What can hang from each mark
B: L
T: A
H: A B L T W Z
W: B H
A: T
Z: T

Each row was made from one small tree. The marks that hang from a mark follow it in brackets, in alphabetical order. Every link used is in the known rows. Write each row's tree.
Known rows
W[B[L] H[Z]]: [ 0.40  1.23  1.25  0.36 -0.69 -1.45 -0.01  1.45 -0.14  0.93 -0.32 -0.61
 -2.88 -0.20  0.74  0.80  5.65  0.95 -0.98 -2.51  2.00  0.07 -1.40  1.48]
A[T]: [-0.31  0.43 -0.28  0.52  0.28 -0.17 -0.64  0.58 -0.26 -0.34 -0.17  0.11
  0.57  1.66 -0.15 -0.38 -0.11 -0.19 -1.10 -2.62 -0.10 -0.15 -0.26 -0.34]
Z[T[A]]: [-0.31 -1.33 -1.04 -0.12  0.49 -0.65 -0.04 -0.85  2.49 -0.57 -1.53 -0.31
  1.08 -0.20 -0.46  0.41  1.72  1.78  0.93 -0.91  1.09 -1.01  0.41  0.76]
W[B]: [-0.24 -0.11 -0.12  0.19  0.78 -0.21  0.11  0.75 -1.31 -1.01 -1.06 -0.62
 -2.80  0.82 -0.09  0.38  0.86  0.97  0.12 -1.12 -0.03 -0.38  0.01  1.39]
W[B[L] H[A]]: [-0.66  0.69  0.11 -0.86  0.23 -0.46  0.70  1.34  1.20  0.37  2.51 -0.86
 -3.37  1.68  0.27  0.68  3.58  0.71 -0.88 -1.25 -0.33 -0.72 -0.57 -0.85]
W[B H[T[A] Z]]: [ 0.12  0.03 -1.24  0.49  1.22 -0.51  0.27 -0.48 -0.65  0.53 -0.76 -1.24
 -3.35  0.18  0.22  1.35  3.35  1.06 -1.59 -3.75  2.24  1.70 -0.58  2.12]
H[B L Z[T]]: [ 2.13  2.84  1.69  2.20 -0.20  1.94 -0.99  0.67  0.19  2.01 -0.59 -0.41
 -0.38 -3.02  0.59 -0.01  3.75  1.40 -0.34 -0.88  4.30  1.03 -0.13  4.15]
H[A[T] L W]: [ 0.62  2.10 -0.20  0.39  0.88  3.44  0.09  0.31 -0.19  0.87  5.34 -0.16
  0.93  2.89  0.43 -0.27 -0.29  0.15 -1.69 -3.65  1.06 -0.50  0.13  0.14]
W[B H]: [-0.63 -0.16 -0.02 -0.02 -0.02 -0.78 -0.24  0.92  0.37 -0.14  0.04 -0.40
 -3.45  0.04 -0.17  0.78  2.42 -0.07 -0.45 -2.28 -0.52 -0.20 -0.05  1.25]
Z[T]: [ 0.01 -0.11  0.14  0.10  0.15  0.01 -0.48  0.14  2.26 -0.33 -0.15 -0.49
 -0.44 -0.42 -0.30  0.01  0.88  1.01  0.50  0.48 -0.17 -0.92  0.67  0.39]
H[A T W]: [ 0.39  1.33 -1.19 -0.68  1.96  3.07  0.99 -0.99 -0.42  0.62  5.96 -1.26
 -2.60  2.51  0.36  0.28 -2.56  0.22 -1.50  0.45 -1.14  0.69  0.89 -1.28]
H[B[L] T]: [ 0.71  2.03  0.08  0.27  1.47  0.40  0.41 -0.07 -1.19  1.08  0.61 -1.21
 -0.72  0.32  0.60 -0.13  1.79  1.32 -1.51  0.91  2.17  2.47 -0.77  0.20]
T[A]: [-0.35 -1.24 -1.17 -0.22  0.36 -0.68  0.47 -0.94  0.17 -0.28 -1.27  0.13
  1.59  0.14 -0.16  0.43  0.83  0.73  0.29 -1.36  1.30 -0.09 -0.25  0.28]
H[T W]: [ 0.56  0.91 -0.83 -0.24  1.67  2.04  0.46 -1.08 -0.61  0.27  3.58 -1.06
 -1.29  1.53  0.35  0.28 -1.31  0.45 -1.20 -0.22 -0.16  1.08  0.53 -0.08]
H[B T]: [ 0.58  1.57 -0.40  0.73  1.54  1.18 -0.05 -0.35 -1.49  0.94  0.53 -1.01
 -1.90 -0.37  0.21 -0.04 -0.38  0.24 -1.38  0.66  0.94  2.64  0.15  0.93]
H[B L T Z]: [ 2.19  3.34  0.78  1.96  1.09  2.48 -0.20 -0.12 -2.49  2.43  0.50 -0.98
 -0.67 -1.78  0.98 -0.04  1.93  0.84 -1.92 -0.89  4.68  3.55 -0.60  3.08]
W[H[B L T Z]]: [ 1.86  3.31  0.83  1.76  0.35  2.04 -0.55  0.13 -0.81  3.27  1.64 -0.73
 -1.20 -2.55  0.93  0.37  3.50 -0.15 -2.51 -2.10  4.20  3.69 -0.73  2.85]
H[W]: [ 0.47  0.59 -0.01 -0.15  0.12  1.30  0.15 -0.39 -0.08  0.09  2.55 -0.04
 -0.76  0.63  0.23  0.32 -0.48  0.10 -0.15 -0.65 -0.32 -0.47  0.35  0.53]
W[B H[A L]]: [-0.03  1.04  0.00  0.00  0.50  1.62  0.25  0.99  0.67  0.93  2.91 -0.64
 -2.43  0.58  0.23  0.57  2.74  0.17 -0.89 -2.58  0.77  0.02 -0.01  1.05]
W[B H[Z]]: [ 0.31  0.80  0.74  0.80 -0.70 -0.66 -0.49  1.21 -0.50  0.70 -0.43 -0.38
 -4.21 -0.86  0.31  0.94  3.45 -0.17 -0.87 -2.83  0.78  0.21 -0.48  2.28]
W[B[L]]: [-0.11  0.22  0.42 -0.24  0.66 -0.90  0.56  0.98 -0.95 -0.84 -1.04 -0.91
 -1.50  1.49  0.37  0.17  3.03  1.96  0.03 -0.79  1.20 -0.55 -0.91  0.60]
B[L]: [ 0.12  0.40  0.48 -0.42 -0.07 -0.78  0.46  0.24  0.32  0.20  0.07 -0.25
  1.36  0.68  0.43 -0.15  2.32  1.16 -0.11  0.32  1.16 -0.22 -0.92 -0.89]

Write each row's tree
[ 1.03  1.10 -1.12  0.98  2.09  1.75  0.43 -1.39 -1.36  1.33 -0.32 -0.87
  1.82 -0.66  0.36  0.22  1.72  1.63 -1.20 -1.81  4.67  2.99 -0.51  2.29] | H[B L T[A]]
[ 1.93  3.02  0.32  1.40  1.10  2.59 -0.08 -0.50 -2.68  1.83  2.65 -0.98
 -3.58 -0.61  0.92  0.46  0.14  0.37 -1.91 -0.51  2.09  2.45  0.05  2.78] | H[B T W Z]
[ 0.56 -0.04 -1.57  0.12  2.03  1.34  0.75 -1.64 -0.15  0.61  0.14 -0.86
  3.06  0.52  0.22  0.21  1.13  1.78 -0.83 -1.97  3.87  2.04 -0.50  0.64] | H[L T[A]]
[ 0.13  0.62  0.41  0.38  0.19  0.58 -0.30  0.98  0.44  0.59  0.48 -0.42
 -1.36 -0.45  0.14  0.58  3.76  0.41 -0.62 -3.32  1.80  0.40 -0.40  2.18] | W[B H[L]]
[ 0.77  0.28 -1.63  0.18  2.95  2.53  1.01 -1.38 -1.46 -0.30  1.62 -1.55
 -0.39  2.01  0.39  0.88  1.65  2.67 -0.78 -3.74  3.56  1.14 -0.10  2.63] | H[L T[A] W[B]]
[ 1.96  2.43  0.31  1.13  1.95  3.25  0.40 -0.13 -2.63  0.85  2.45 -1.64
 -2.82  0.98  1.06  0.61  1.74  1.92 -1.55 -2.92  3.54  1.64 -0.21  3.39] | H[L T W[B] Z]
[ 2.58  3.44  1.60  1.90 -0.23  3.15 -0.33  0.22 -2.22  2.48  2.20  0.01
 -0.53 -1.94  1.19  0.28  2.50  0.44 -1.06 -2.15  4.29  1.47 -0.42  4.29] | H[B L W Z]
[-0.31  1.67  0.11  0.88 -0.06  0.19 -0.48  1.91 -0.67  0.66  1.86 -0.47
 -4.64  1.79  0.24  0.66  2.33 -0.67 -2.24 -4.69 -0.29 -0.36 -0.34  0.97] | W[B H[A[T] Z]]
[ 0.42  1.97 -0.23  0.61  1.68  3.20  0.23  1.05 -1.36 -0.13  4.26 -0.74
 -1.85  3.60  0.32  0.08  0.60  1.03 -1.57 -4.82  1.00 -0.90  0.20  1.54] | H[A[T] L W[B]]
[ 0.25  1.63 -0.34  0.54  0.78  0.63 -0.43 -0.13 -0.02  1.74  1.62 -0.79
 -2.69 -1.12  0.08  0.39  1.16 -0.69 -1.96 -0.52  0.49  2.75  0.03  0.81] | W[H[B T]]
[ 1.55  3.31  1.30  1.46 -0.80  2.35 -0.33  0.86 -0.14  3.51  3.17  0.09
 -1.67 -2.37  0.92  0.44  3.43 -0.82 -1.77 -1.85  2.97  1.81 -0.47  2.39] | W[H[A B L Z]]
[ 1.78  2.91  1.69  1.88 -1.16  1.30 -0.86  0.76 -0.40  3.17  0.68  0.29
 -0.49 -3.44  0.82  0.41  4.44 -0.56 -1.45 -2.52  4.06  2.09 -0.83  3.55] | W[H[B L Z]]
[ 1.15  2.54  1.69  1.00 -1.39 -0.79 -0.50  1.10 -0.03  2.63  0.32  0.01
 -1.34 -2.26  0.91  0.48  5.31 -0.04 -1.47 -1.15  2.82  1.41 -1.42  1.69] | W[H[B[L] Z]]
[ 0.40  0.80 -1.09  0.15  1.85 -0.32  0.85 -1.02 -0.92  0.80 -0.66 -1.09
  0.97  0.46  0.46  0.25  2.66  2.13 -1.18 -0.33  3.59  2.34 -1.04  0.44] | H[B[L] T[A]]
[ 1.07  2.13 -0.38  0.62  1.66  2.39  0.08 -0.74 -1.68  1.04  3.17 -1.00
 -2.66  0.30  0.42  0.28 -0.93  0.41 -1.49 -0.07  0.78  2.14  0.50  1.51] | H[B T W]
[ 0.97  1.65  0.08 -0.12  0.66  3.64  0.69 -0.37  0.07  1.26  5.44 -0.24
  0.32  1.24  0.59  0.10 -0.19  0.36 -0.61 -1.05  1.14 -0.30  0.44  0.46] | H[A L W]
[ 0.45  1.16 -0.42 -0.50  2.36  1.10  1.03 -0.13 -1.38 -0.53  2.58 -1.96
 -2.91  3.06  0.62  0.45  1.69  2.43 -1.15 -1.04  1.12  0.60 -0.38  0.46] | H[T W[B[L]]]
[ 1.07  1.53 -0.46  0.35  2.54  3.12  0.57 -0.37 -1.65 -0.05  2.93 -1.77
 -2.05  1.87  0.55  0.43  0.84  1.90 -1.16 -2.41  2.27  1.27  0.23  2.19] | H[L T W[B]]
[ 2.58  3.32  1.74  2.05 -0.04  3.14 -0.87  0.33  0.18  2.13  1.99 -0.46
 -1.01 -2.28  0.87  0.31  3.36  1.50 -0.43 -1.52  4.02  0.51  0.25  4.69] | H[B L W Z[T]]
[ 0.34  0.79  0.44 -0.38  0.83  0.29  0.69  0.65 -0.97 -0.71  1.58 -0.95
 -2.18  2.16  0.59  0.48  2.62  2.07 -0.10 -1.56  1.03 -0.99 -0.52  1.14] | H[W[B[L]]]
[ 1.49  2.55  1.67  1.22 -0.61 -0.22 -0.04  0.83 -1.73  1.78 -0.83 -0.17
 -0.70 -1.52  1.07  0.04  3.82  0.92 -0.88 -0.07  3.40  1.22 -1.36  2.00] | H[B[L] Z]
[ 1.69  3.49  0.00  1.02  1.34  3.70  0.48 -0.42 -2.47  2.21  5.04 -1.22
 -4.64  0.41  0.99  0.49 -0.89  0.10 -2.29  0.15  0.99  2.06  0.51  1.62] | H[A B T W Z]
[-0.67 -0.53 -1.53 -0.74  1.88 -1.46  0.91 -0.43  0.69 -0.10 -0.27 -1.47
 -1.23  1.75  0.14  1.04  4.52  2.19 -1.22 -2.94  2.10  1.09 -1.10  0.10] | W[B[L] H[T[A]]]
[ 1.42  3.33  0.42  0.67  1.19  1.66  0.81  0.24 -1.91  2.24  2.49 -1.45
 -2.72  0.41  1.20  0.01  1.82  1.01 -2.21  1.17  2.48  2.37 -0.83  0.14] | H[A B[L] T Z]
[ 0.98  3.36  1.06  1.32 -0.08  0.59 -0.13  1.58 -1.84  1.81  1.42 -0.28
 -1.15  1.17  0.95 -0.31  2.70  0.45 -2.25 -1.92  2.31  0.62 -1.19  0.64] | H[A[T] B[L] Z]
[ 1.10  1.36  0.68  0.85  0.30  1.29  0.07  0.57 -2.34 -0.09  1.10 -0.63
 -4.24  0.63  0.64  0.82  1.42  0.92 -0.40 -2.28  1.01 -0.48 -0.02  3.25] | H[W[B] Z]
[ 0.88  2.49  0.51 -0.12  0.41  2.00  0.78  0.29 -0.73  1.41  4.61 -0.49
 -1.78  1.09  0.86  0.17  1.28  0.70 -0.89  0.51  0.89  0.01 -0.15  0.20] | H[A B[L] W]
[ 1.68  2.51  0.82  1.14  0.43  2.98 -0.19 -0.07 -1.21  1.61  2.66 -0.07
  0.22 -1.02  0.67  0.16  1.46  0.47 -0.60 -1.52  2.93  1.04 -0.03  3.12] | H[B L W]
[ 1.15  2.73 -0.33  0.78  2.01  3.54  0.50 -0.27 -1.27  1.91  3.38 -1.25
 -1.11  0.19  0.57 -0.23 -0.16  0.56 -1.78  0.33  2.32  2.70  0.17  0.69] | H[A B L T]
[ 0.83  1.98  0.80  0.82 -0.11  1.64  0.07  1.22 -0.37  1.77  2.44 -0.59
 -3.28 -0.32  0.67  0.73  3.73  0.15 -1.26 -3.17  2.11  0.42 -0.39  2.17] | W[B H[A L Z]]
[ 1.64  1.85 -0.85  1.26  1.39  1.92  0.37 -1.51 -2.42  1.55  1.33 -0.82
 -1.83 -0.45  0.75  0.93  0.98  1.14 -1.60 -1.96  3.30  2.38 -0.17  3.01] | H[B T[A] W Z]
[ 1.06  0.86  0.13  1.60 -0.08 -0.09 -0.55 -0.26  0.24  1.01 -2.39 -0.23
 -0.97 -2.37  0.13  0.63  3.33  1.54  0.12 -1.21  3.28  0.36 -0.02  3.57] | H[B Z[T[A]]]
[ 0.34  0.72 -0.90 -0.08  2.36  1.93  0.57 -0.35 -1.82 -0.71  2.42 -1.72
 -4.22  2.37  0.24  0.63 -0.55  1.37 -1.04 -1.36 -0.18  0.74  0.52  1.26] | H[T W[B]]
[ 0.44  1.12  1.34  0.45 -0.51 -1.40 -0.49  1.55  2.19  0.53 -0.50 -1.13
 -3.32 -0.57  0.41  0.84  6.56  1.91 -0.43 -1.92  1.82 -0.91 -0.74  1.91] | W[B[L] H[Z[T]]]
[-0.81 -1.01 -1.99 -0.30  1.80 -0.68  0.45 -0.72  0.13 -0.35 -0.35 -1.26
 -2.72  1.09 -0.26  1.20  2.33  1.12 -1.11 -3.19  0.92  1.31 -0.19  0.80] | W[B H[T[A]]]
[ 0.27  2.73  0.26  1.18  0.05  1.89 -0.81  1.22  0.46  2.32  3.38  0.21
 -0.30  0.18  0.25 -0.11  2.31 -1.12 -2.42 -3.90  1.66  1.16 -0.29  0.90] | W[H[A[T] B L]]
